In the rows, 100 means zero.
Known rows, with every way that one mark hangs from another
[mebon gaseg]: 81 64 78 115 137 66 117 90 90 109 123 113 83 88 94 109 106 108 103 91 101 102 79 133 110 66 58 82
[tudusag rezok]: 108 62 81 125 124 53 124 132 125 128 101 125 75 93 110 95 106 114 90 103 95 91 71 139 77 84 59 78
[savun nevise]: 127 91 69 126 106 75 112 103 120 143 106 113 88 69 87 96 116 104 111 76 97 79 51 101 104 84 82 94
[tudusag [rezok [tiro [nevise [gaseg [bafos lumeba] mirop]]]]]: 100 75 78 104 100 87 120 137 110 103 101 111 67 83 94 67 96 104 118 101 85 113 61 120 92 125 78 94
[savun [fovud tiro]]: 106 77 52 106 113 73 104 95 99 156 91 107 107 124 104 108 106 72 103 82 86 95 82 109 90 88 80 117
[mirop [gaseg bafos fovud]]: 98 94 82 98 111 115 76 116 79 117 113 76 75 80 82 120 107 83 120 120 119 91 95 112 134 91 121 84
[mirop [gaseg bafos [fovud [tiro [nevise savun]]] mebon]]: 93 91 66 58 97 139 99 94 78 109 113 60 91 74 104 100 96 83 103 109 133 68 110 95 102 112 112 121
[tudusag [rezok [tiro fovud [nevise [gaseg bafos mebon] savun]]]]: 102 82 67 94 94 102 132 132 102 120 103 101 74 105 110 73 93 125 78 96 92 109 73 118 67 115 50 109
[tudusag [rezok [tiro nevise]]]: 115 74 57 108 109 64 135 130 122 122 109 130 71 103 100 70 114 100 88 83 91 110 57 128 71 113 51 83
[rezok [tiro fovud [nevise [gaseg [bafos lumeba] mebon]]] tudusag]: 98 111 67 114 55 141 97 126 92 117 120 110 82 100 91 84 113 112 93 73 72 113 56 104 146 127 84 129
[tiro rezok]: 103 74 96 126 134 79 106 135 113 115 100 135 79 99 84 103 108 121 87 89 86 80 73 119 103 85 88 92
[nevise [gaseg [bafos lumeba] [fovud [tiro rezok]] mebon]]: 75 98 96 85 95 131 86 91 81 96 97 79 76 58 125 100 59 103 118 105 96 62 105 98 117 117 120 128
[nevise [gaseg bafos fovud] savun [tiro rezok]]: 69 92 100 102 91 134 86 121 82 116 88 51 85 106 97 116 83 142 101 139 88 93 123 105 105 95 104 129
[nevise [gaseg bafos mebon mirop] [tiro fovud]]: 60 63 100 108 70 131 76 111 92 92 110 86 106 84 87 101 81 130 111 128 99 94 118 81 105 115 99 140
[lamebud [tudusag [rezok [tiro fovud]]]]: 104 71 64 132 87 95 113 138 126 139 109 118 79 130 93 103 137 116 107 93 89 104 55 144 88 93 57 95
[gaseg bafos fovud mebon mirop]: 76 62 87 78 85 142 58 120 97 103 97 91 81 41 91 103 82 98 137 114 125 53 117 71 113 130 107 101
[mirop [gaseg [fovud tiro]]]: 102 87 64 101 114 101 97 95 82 114 111 77 86 96 93 107 102 57 112 110 121 83 93 124 114 89 111 98
[tiro fovud [nevise savun] rezok]: 110 84 86 127 102 116 115 146 102 139 95 107 100 132 84 81 113 152 69 75 89 94 53 121 80 102 55 135
[mirop [gaseg fovud]]: 97 91 74 117 120 102 92 105 84 114 113 84 78 87 89 112 108 72 114 118 122 90 87 125 126 88 106 82
[fovud [tiro [nevise [gaseg mebon mirop] savun] rezok]]: 95 63 88 77 107 116 132 108 109 95 103 85 100 95 99 70 87 112 77 97 103 73 92 97 61 114 84 157
[lumeba [bafos gaseg]]: 78 99 78 130 121 79 89 102 87 126 110 116 75 105 99 122 109 124 131 90 97 129 61 143 115 89 102 85
[bafos gaseg lumeba]: 85 100 80 155 111 82 109 107 81 120 109 134 64 86 107 106 104 102 162 94 98 96 46 157 148 118 118 88
[fovud [tiro [nevise [gaseg bafos] savun] [rezok tudusag]]]: 112 82 93 81 90 121 119 125 111 116 110 76 92 110 94 89 104 125 65 94 79 89 85 107 90 96 95 160
[tudusag [rezok [tiro fovud [nevise gaseg savun]]]]: 108 81 62 116 100 86 139 134 105 127 101 102 75 122 105 71 101 116 79 94 87 120 60 135 67 106 42 104
[savun fovud [nevise [gaseg bafos mirop] [tiro rezok]]]: 113 90 97 109 99 113 89 112 114 130 89 77 91 86 72 93 90 113 116 126 60 108 76 69 106 98 115 137
[tiro nevise]: 105 80 71 117 98 81 113 111 117 132 121 115 98 89 91 83 127 114 93 72 110 94 57 109 89 112 61 111
[nevise gaseg savun [tiro fovud [rezok tudusag]]]: 80 86 101 143 86 127 105 135 94 120 95 76 100 140 93 113 101 156 69 129 68 107 98 127 114 76 81 145

Rows
76 95 105 107 78 147 82 132 91 117 94 48 82 108 95 121 93 146 91 144 76 95 120 107 126 90 108 136 -> [nevise [gaseg bafos fovud] savun [tiro [rezok tudusag]]]
74 84 73 118 89 125 93 90 76 93 100 110 70 60 116 87 72 70 180 108 115 63 77 129 135 151 133 114 -> [bafos [gaseg [fovud tiro] mebon mirop] lumeba]
93 85 57 116 84 120 115 125 82 120 104 92 93 123 74 76 107 104 101 84 98 124 65 109 92 121 59 122 -> [rezok [tiro fovud [nevise [gaseg mirop] savun]]]
100 63 72 97 108 85 137 124 122 93 111 116 68 81 102 60 95 100 89 104 98 104 72 111 66 126 57 98 -> [tudusag [rezok [tiro [nevise [gaseg mebon mirop]]]]]
80 90 83 149 97 114 82 113 76 109 99 109 60 71 96 97 88 82 190 116 106 88 58 146 154 138 130 93 -> [bafos [gaseg fovud mirop] lumeba]
82 72 93 75 75 159 58 125 93 91 82 96 85 47 99 95 70 91 145 103 95 36 107 82 139 137 140 128 -> [gaseg [bafos lumeba] [fovud [tiro [rezok tudusag]]] mebon mirop]
92 101 80 72 102 139 90 99 78 92 106 84 84 62 104 92 86 82 119 100 116 61 91 101 125 124 135 118 -> [mirop [gaseg [bafos lumeba] [fovud [tiro nevise rezok]] mebon]]
100 82 123 87 83 160 88 139 124 84 120 80 68 58 86 74 94 134 76 121 86 82 85 80 115 130 103 149 -> [tiro [nevise [gaseg bafos fovud mebon mirop]] [rezok tudusag]]
98 88 92 101 92 99 106 109 108 120 128 85 87 78 92 87 111 127 92 94 105 108 71 98 93 111 78 127 -> [tiro [nevise [gaseg bafos]]]
102 75 81 104 97 126 108 117 94 107 109 84 66 101 86 80 91 89 134 119 110 91 79 127 94 134 112 133 -> [bafos [gaseg [fovud [tiro [nevise savun] rezok]] mirop]]
112 98 42 109 79 115 115 132 105 147 107 105 87 126 81 92 141 97 85 77 76 118 60 109 125 110 62 113 -> [rezok [tiro [nevise [savun fovud]]] tudusag]
89 82 48 74 81 123 108 80 97 126 104 82 101 77 130 83 90 88 97 79 128 50 100 94 73 128 69 133 -> [gaseg [fovud [tiro [nevise savun]]] mebon]
105 87 98 114 80 135 95 104 125 96 106 80 80 53 89 81 86 114 104 127 83 72 86 77 116 110 109 135 -> [savun [nevise [gaseg fovud mebon mirop] [tiro [rezok tudusag]]]]
107 71 63 119 87 93 124 132 138 133 119 114 77 115 93 89 145 116 105 91 95 104 49 136 80 107 56 100 -> [lamebud [tudusag [rezok [tiro nevise]]]]
106 75 54 114 92 101 128 133 128 152 103 97 83 132 98 95 143 117 104 99 90 111 54 135 76 103 48 108 -> [lamebud [tudusag [rezok [tiro [nevise [savun fovud]]]]]]
75 86 93 126 72 106 79 110 88 122 113 84 103 114 91 115 95 134 102 114 86 116 101 106 110 93 93 130 -> [nevise [gaseg bafos] [tiro fovud]]
72 100 75 96 84 129 64 102 79 123 91 104 81 43 122 112 82 105 146 86 113 48 95 95 139 128 109 93 -> [gaseg [bafos lumeba] fovud mebon]
103 90 89 110 72 119 79 99 108 119 106 62 87 58 78 93 90 106 135 121 94 91 86 77 112 106 112 125 -> [savun [nevise [gaseg bafos fovud mirop] tiro]]
115 103 85 117 96 113 110 93 124 131 100 91 89 85 103 92 96 115 82 117 58 95 73 77 110 94 96 141 -> [savun fovud [nevise [gaseg mebon] [tiro [rezok tudusag]]]]
107 94 42 121 83 96 108 119 92 135 113 129 93 125 77 77 122 95 97 53 94 117 50 110 98 122 56 105 -> [rezok [tiro fovud nevise]]
118 93 62 140 78 84 99 101 113 149 104 111 108 96 84 95 115 115 112 77 88 89 56 101 103 90 80 114 -> [savun [nevise [tiro fovud]]]
84 54 91 74 117 115 82 106 82 90 107 80 79 78 77 99 77 91 125 109 96 86 105 109 109 88 99 109 -> [mebon [gaseg bafos [fovud [tiro rezok]] mirop]]
96 99 51 117 85 112 122 117 80 131 108 95 90 130 85 81 111 108 91 75 96 124 62 115 91 114 53 119 -> [rezok [tiro fovud [nevise gaseg savun]]]
99 76 62 105 124 91 118 116 92 156 73 93 104 134 102 112 104 102 92 94 86 86 89 118 84 79 75 120 -> [nevise [savun [fovud [tiro rezok]]]]
